What can hang from each mark:
lipa: doson
muzi: lipa
rogifat: benulan
lotin: fosi memorog rogifat
fusot: benulan doson
fosi: lotin
benulan: fusot rogifat
doson: fusot lipa
memorog: doson lotin

Each row was made from one small tree. The marks that hang from a mark follow it in brackets, in alphabetical order. Every link used is in the known rows. Write each row's tree.
Known rows:
memorog(doson(lipa) lotin(fosi rogifat(benulan))): [-2.19  0.84  0.79 -1.27 -0.94 -3.54 -1.30  2.37  1.47  0.42  3.03 -1.22
 -1.20  5.24  0.40  1.91 -2.29 -3.85  0.12  3.14  0.17 -0.74 -5.83 -5.64
  3.31]
doson(lipa): [-0.56 -0.65  2.71  0.15 -2.07  0.17 -0.40 -0.75  0.56  3.34  0.37 -3.42
  1.32  3.72  1.21 -2.91  0.40 -2.31  0.61 -0.84  0.94 -1.80 -4.42  0.60
  1.53]
lipa(doson(fusot(benulan(rogifat)))): [-1.03  2.96  1.60 -0.11 -1.92 -1.47  0.88  0.96  1.85  5.48 -0.54 -2.19
  0.46  0.93 -0.69 -1.82  0.09 -6.45  2.23 -3.88  3.13 -1.31 -4.34  0.02
  2.86]
fosi(lotin(memorog(doson(lipa)) rogifat(benulan))): [-0.13  1.27  1.95  0.12 -2.25 -2.74 -0.14  1.12 -0.34  1.03  2.80 -0.08
 -1.26  3.48  1.97  1.28 -1.36  0.21 -0.19  0.57 -0.22 -2.99 -4.52 -3.03
  5.19]
muzi(lipa(doson)): [-0.89 -0.48  3.85  1.56 -1.39 -1.91 -1.05 -0.61  0.34  5.15 -0.05 -0.64
  0.77  1.63  0.40 -2.99  1.12 -2.14  0.99  0.24  2.01 -1.11 -6.98 -2.31
  0.78]
memorog(doson(fusot(benulan) lipa) lotin(rogifat)): [-1.12  2.00  4.18 -0.78 -0.63 -2.23 -0.65  0.79  1.83  0.71  2.57 -2.15
 -0.30  2.71 -0.34 -0.67  1.16 -3.70  1.03 -0.50  1.54  1.03 -1.93 -1.79
  3.74]
fosi(lotin(rogifat)): [-0.18 -0.14  1.41  1.39 -3.44  0.35 -1.11  0.36  1.40  3.27  0.73 -1.57
 -0.46 -0.48  1.65 -0.46 -0.10 -1.06  0.26 -3.87  0.79 -2.93 -2.05 -1.98
  4.63]
muzi(lipa): [-0.77 -1.28  4.08  0.78 -2.81 -0.01 -1.50 -0.93  0.63  4.80 -0.37 -2.07
  1.05  1.46  1.76 -3.20  0.82 -1.74  0.42  0.70  2.27 -2.27 -4.43 -0.07
  1.07]
doson(fusot(benulan(rogifat)) lipa): [ 0.26  2.61  2.95 -1.23 -2.57  0.34  0.84 -0.50  1.93  4.09  0.95 -4.28
  1.63  3.71  0.81 -2.47  0.02 -6.32  1.34 -3.41  2.72 -1.59 -2.62  3.65
  2.76]
muzi(lipa(doson(fusot(benulan)))): [-1.22  1.17  5.66  0.35 -0.89 -1.27  0.07 -0.57  0.93  5.18  0.66 -0.90
  0.40  1.25 -1.04 -2.19  1.43 -4.88  2.32 -1.49  3.12 -0.28 -5.20 -0.41
  1.75]
lotin(fosi memorog rogifat): [ 0.92  2.35  4.02 -0.60 -5.23 -0.11 -1.49  1.79  1.87  3.85  1.34 -0.15
 -0.66  0.76  2.47 -0.28 -3.58 -0.85  1.67  3.06  1.07 -3.11 -7.02 -2.53
  2.02]
fusot(doson): [-1.08 -0.27  1.15  1.03 -2.33  0.45 -0.15  0.72  0.65  5.23 -2.40 -1.91
  0.26  1.08  0.37 -3.55 -0.52 -1.52  1.71 -1.58  0.59 -0.88  1.35 -0.74
  2.02]
memorog(doson(lipa) lotin(fosi)): [-2.06 -0.02  3.00  0.58 -0.82 -2.52 -2.29  1.39  0.47  0.10  2.18 -2.04
  0.34  3.90  0.32 -0.26 -0.84 -5.88  0.28  2.77  0.34  0.31 -5.72 -3.63
  2.49]
fosi(lotin(memorog)): [-0.58 -0.27  3.06  1.97 -3.82  0.33 -1.08 -0.80  0.73  2.51  0.33 -1.57
  0.23 -0.85  1.86 -1.03  0.23 -1.86  0.32 -0.58  0.23 -3.62 -4.40 -1.08
  3.81]
lotin(memorog(doson)): [-1.50  0.20  3.05  0.14 -2.54 -1.43 -1.20  2.30 -0.78  3.25 -1.42 -0.97
  0.04  0.68  2.04 -2.78 -0.65 -0.53  0.61  2.74  0.87 -2.38 -5.43 -2.35
  2.13]
memorog(doson(fusot(benulan)) lotin(rogifat)): [-2.31  1.58  3.04 -0.37 -1.31 -1.69 -1.27  2.24  2.16  1.54  0.52 -1.12
 -1.03  0.17 -0.38 -0.76  0.92 -3.35  0.94 -0.65  1.79  0.46 -1.47 -2.89
  3.92]
fusot(benulan(rogifat) doson(lipa)): [ 1.56  2.66  3.28 -0.85 -3.02 -0.57  0.87 -0.82  1.28  4.71 -1.12 -3.13
  1.09  4.48  0.57 -3.04 -1.45 -2.96  2.40 -3.89  0.27 -0.45  2.15  0.45
  3.33]
benulan(fusot(doson) rogifat): [-0.15  0.34 -1.72  1.30 -3.87  3.09 -0.90  1.00  2.64  6.93 -2.89 -1.96
  1.23  1.73  2.02 -3.23 -1.32 -0.22  1.18 -2.85  2.86 -2.05  2.67  1.28
  1.75]
benulan(fusot(doson(lipa))): [-0.12 -0.75  0.97  0.87 -2.26  3.19 -0.58 -0.37  1.59  5.25 -0.74 -2.18
  1.51  4.46  1.18 -3.14 -0.38  1.01  1.37 -1.85  1.72 -0.89  1.71  1.93
  1.04]
lotin(fosi memorog(doson(fusot lipa))): [-0.77  2.19  3.89 -0.44 -1.61 -1.19 -0.62  2.17 -0.06  2.49  3.36 -1.57
  0.21  3.27  1.22 -0.76 -2.43 -5.99  1.61  3.95  2.62 -1.23 -7.47  1.05
  2.07]
memorog(doson(fusot lipa) lotin(fosi rogifat)): [-1.17  2.08  2.21 -0.15 -1.24 -1.96 -1.52  1.92  2.19  0.60  4.29 -1.37
 -0.35  3.03  0.21  0.64 -1.15 -6.05  0.90  2.24  2.49  0.53 -5.09 -1.59
  2.97]
lotin(memorog(doson) rogifat(benulan(fusot))): [-1.69  0.06 -0.45 -0.72 -3.26  0.74 -1.59  3.41  0.96  4.48 -0.90  0.75
 -1.18  2.62  2.95  0.16 -1.98  4.20  0.34  3.17  2.05 -3.51 -4.22 -2.86
  2.15]

Write each row's tree:
[ 1.10  0.90 -0.61  0.62 -3.23  2.59 -0.49 -0.29  2.55  5.83 -0.87 -2.92
  1.91  4.60  2.30 -3.41 -1.08 -0.29  1.15 -2.74  2.63 -1.55  2.07  2.84
  1.63]
benulan(fusot(doson(lipa)) rogifat)
[-0.83  0.97  0.32 -1.24 -5.08  2.55 -1.47  2.53  2.75  4.95  1.11  0.11
 -0.91  2.69  2.98  2.07 -4.27  1.20  0.95  3.63  2.07 -4.32 -6.22 -2.48
  1.59]
lotin(fosi memorog rogifat(benulan(fusot)))
[ 0.35  1.96  2.19 -0.47 -3.45 -0.07  0.32  0.68  1.31  5.80 -3.14 -2.26
  0.23  1.77  0.16 -3.24 -1.62 -2.94  2.26 -3.94  0.52 -1.14  3.41 -1.21
  3.60]
fusot(benulan(rogifat) doson)
[-0.69  2.27  1.23 -1.61 -1.63 -2.04  0.91  2.09  0.56  2.62  2.65 -1.06
 -0.68  4.06  1.70 -0.22 -1.15 -1.43  0.79  3.05  1.93 -2.25 -5.37  0.37
  2.78]
lotin(memorog(doson(fusot lipa)) rogifat(benulan))
[-1.36  0.90  3.56  0.03 -2.76 -1.24 -1.68  3.37 -0.67  3.28  0.10 -0.18
 -0.37  1.25  1.79 -0.94 -3.08 -3.23  1.28  4.14  0.92 -2.12 -7.24 -3.50
  2.17]
lotin(fosi memorog(doson))
[ 1.10  1.28  0.78 -0.68 -3.79  1.93  0.03  0.34  2.43  4.81  0.77 -0.08
 -0.22  5.01  2.25 -0.44 -2.27  4.64  1.58  1.45  0.98 -2.66  0.00  0.15
  1.67]
lotin(memorog rogifat(benulan(fusot(doson(lipa)))))
[ 0.65  2.44  3.37  0.94 -2.07 -1.26 -0.48  0.81  0.37  1.46  4.02 -0.92
 -0.18  1.27  1.57 -0.01 -0.09 -2.16  0.53 -0.36  1.97 -1.73 -3.93  0.71
  4.79]
fosi(lotin(memorog(doson(fusot lipa)) rogifat))
[-1.85 -0.28 -0.83  0.74 -3.37  0.74 -1.58  2.68  0.72  3.37  0.30  0.89
 -1.40  1.22  2.78  1.71 -1.58  2.61 -0.55  0.29  1.46 -3.93 -3.10 -3.19
  4.47]
fosi(lotin(memorog(doson) rogifat(benulan(fusot))))
[-0.47  0.66  1.07  0.13 -4.23 -0.97 -0.22  0.32  1.35  2.77  1.22 -0.61
 -1.33  0.42  2.18  1.48 -1.14  0.17  0.01 -0.27  0.04 -4.51 -4.33 -2.97
  4.62]
fosi(lotin(memorog rogifat(benulan)))
[-1.22 -0.68 -2.73  1.49 -3.19  2.87 -0.38  0.85  2.28  5.19 -0.51 -0.43
 -1.19  1.52  1.41  0.80 -1.26  1.80  0.60 -4.11  1.16 -2.88  3.73 -1.87
  4.46]
fosi(lotin(rogifat(benulan(fusot(doson)))))
[-1.52 -1.11 -1.31  0.05 -1.63  2.67  0.36 -0.09  1.40  5.30 -0.50 -2.34
  0.61  5.73  1.09 -1.64 -0.81  0.62  1.18 -1.12  1.26 -1.69  1.64  1.23
  1.50]
rogifat(benulan(fusot(doson(lipa))))
[-1.51 -0.42 -0.82  0.30 -3.07 -0.33 -0.15  0.54  1.22  3.34  0.76 -1.65
 -1.20  1.08  1.37  1.18 -0.49 -1.40 -0.05 -3.25  0.37 -3.70 -2.43 -2.71
  5.08]
fosi(lotin(rogifat(benulan)))
[-0.42  2.44  2.29 -0.11 -2.80 -0.85 -0.78  3.06  0.78  3.69  0.79 -0.37
 -0.61 -0.37  1.94 -1.59 -0.82 -0.95  1.14  2.31  2.82 -1.87 -4.69 -0.37
  2.51]
lotin(memorog(doson(fusot)) rogifat)
[ 0.02  2.74  3.94  0.19 -1.81 -2.08  0.35 -0.62  1.66  6.02  0.57 -1.52
  1.02  1.47 -0.03 -2.39  0.67 -6.24  1.93 -2.32  3.99 -0.99 -5.00  0.55
  2.24]
muzi(lipa(doson(fusot(benulan(rogifat)))))
[ 0.13  1.11  4.86 -0.57 -1.80  0.06  0.80 -0.90  0.35  4.04 -0.84 -2.79
  0.53  4.50 -0.59 -3.16 -0.65 -1.74  2.64 -2.98 -0.53  0.16  2.39 -0.54
  2.84]
fusot(benulan doson(lipa))
[-3.60 -1.54 -2.28  0.10 -1.85 -0.14 -2.33  2.87  2.42  2.63 -0.72 -0.24
 -0.95  2.33  1.50  0.59  0.07  1.52 -0.64  1.64  1.62 -1.72 -2.20 -4.86
  2.63]
memorog(doson lotin(rogifat(benulan(fusot))))
[-2.91 -1.57 -2.46  0.35 -2.31  3.03 -0.20  0.89  1.50  6.30 -2.74 -1.45
 -0.16  3.05  1.13 -1.43 -1.10  0.55  1.28 -1.20  1.61 -2.21  2.27 -0.44
  1.85]
rogifat(benulan(fusot(doson)))
[-0.33  2.74  4.57  0.16 -2.76 -0.81 -0.54  2.11  0.42  2.25  1.72 -0.21
 -1.42 -1.07  0.79  0.49 -0.71 -2.20  1.46 -1.78  1.65 -1.63 -2.14 -1.68
  5.87]
fosi(lotin(memorog(doson(fusot(benulan))) rogifat))
[-0.89  0.90  2.17 -0.12 -3.72 -0.93 -2.48  1.21  3.21  2.04  1.72 -1.06
 -0.49  0.62  0.80  0.50 -1.67 -3.30  0.80  1.68  0.99 -1.39 -5.13 -4.45
  2.24]
memorog(lotin(fosi rogifat))
[-1.45  2.12  1.40 -1.67 -3.46 -2.21 -0.95  4.35 -0.04  3.47  0.89  0.97
 -2.12  2.84  1.86  1.38 -4.54 -1.36  1.18  4.79  0.70 -2.94 -7.15 -5.10
  3.01]
lotin(fosi memorog(doson) rogifat(benulan))
[-1.33  0.27  2.95  1.83 -0.59 -1.44 -0.22 -0.56  0.86  5.16  1.26 -0.95
  0.95  0.83  0.14 -2.63  1.65 -4.71  1.50 -0.08  3.94 -0.99 -6.46  1.30
  0.68]
muzi(lipa(doson(fusot)))
[-0.26  2.42  2.88 -2.05 -2.84 -2.58 -0.34  2.93  0.00  2.39  2.93 -0.06
 -1.44  5.48  1.99  1.45 -4.38 -1.49  1.12  4.74  0.36 -2.41 -7.50 -3.65
  3.03]
lotin(fosi memorog(doson(lipa)) rogifat(benulan))
[ 1.28  1.84  4.44 -0.53 -2.71 -2.09 -1.03  1.74  0.10  2.25  1.59 -0.47
  0.16  3.33  2.38 -1.93 -1.38  1.66  0.88  2.53  0.83 -1.68 -5.62 -2.14
  2.42]
lotin(memorog(doson(lipa)) rogifat)
[-2.17  1.45  2.92  0.19 -0.86 -0.83  0.87  1.09  1.01  4.85 -0.41 -1.81
 -0.06  0.69 -1.42 -1.69  0.83 -5.50  2.49 -2.87  2.24 -0.50 -4.45 -0.90
  2.45]
lipa(doson(fusot(benulan)))
[-2.61 -1.04 -0.95 -0.21 -1.14 -0.39 -1.66  1.42  2.13  1.66  1.31 -1.08
 -0.27  5.18  1.38  0.67  0.31  1.55 -0.55  1.50  1.44 -1.19 -2.97 -3.16
  2.36]
memorog(doson(lipa) lotin(rogifat(benulan(fusot))))
[-1.04  2.12  1.71 -0.90 -3.21  0.68  0.45  0.94  2.06  5.03 -0.93 -3.66
  0.92  0.90  0.73 -2.46 -0.21 -6.18  1.43 -3.31  3.13 -2.27 -1.77  1.98
  3.20]
doson(fusot(benulan(rogifat)))
[-1.39 -0.24  2.75  2.08 -2.48 -1.54 -1.50  1.39 -0.97  2.04 -0.22 -0.49
 -0.23 -0.56  1.57 -1.12 -0.03 -1.76  0.10  0.01  0.35 -2.63 -4.08 -2.95
  4.40]
fosi(lotin(memorog(doson)))
[-2.82  0.69  4.15 -0.39  0.26 -1.93 -0.48  0.25  1.10  0.43  1.58 -3.01
  0.35  3.14 -0.73 -1.26  2.06 -5.87  0.82 -0.14  1.49  0.90 -2.46 -0.72
  3.28]
memorog(doson(fusot(benulan) lipa) lotin)
[-0.73  1.16  3.18  1.53 -1.20 -1.04 -0.25  0.23 -0.59  1.20  3.26 -1.92
  0.48  1.47  1.29 -1.09  0.76 -4.41  0.31 -0.25  2.07 -1.68 -4.48  1.43
  4.28]
fosi(lotin(memorog(doson(fusot lipa))))
[-1.46  0.81 -0.20 -1.61 -3.67 -0.10 -0.46  2.68  1.35  4.54  0.86 -1.13
 -1.59  2.94  1.22  1.32 -3.67 -2.94  1.12  1.12  0.90 -3.33 -5.63 -3.40
  2.68]
lotin(fosi rogifat(benulan))
[-2.36  0.37 -0.16 -1.09 -3.07 -1.62 -1.56  1.56  3.04  2.11  1.82 -1.29
 -1.48  2.25  0.65  1.90 -2.16 -3.78  0.45  2.34  0.44 -2.37 -5.35 -5.30
  2.85]
memorog(lotin(fosi rogifat(benulan)))
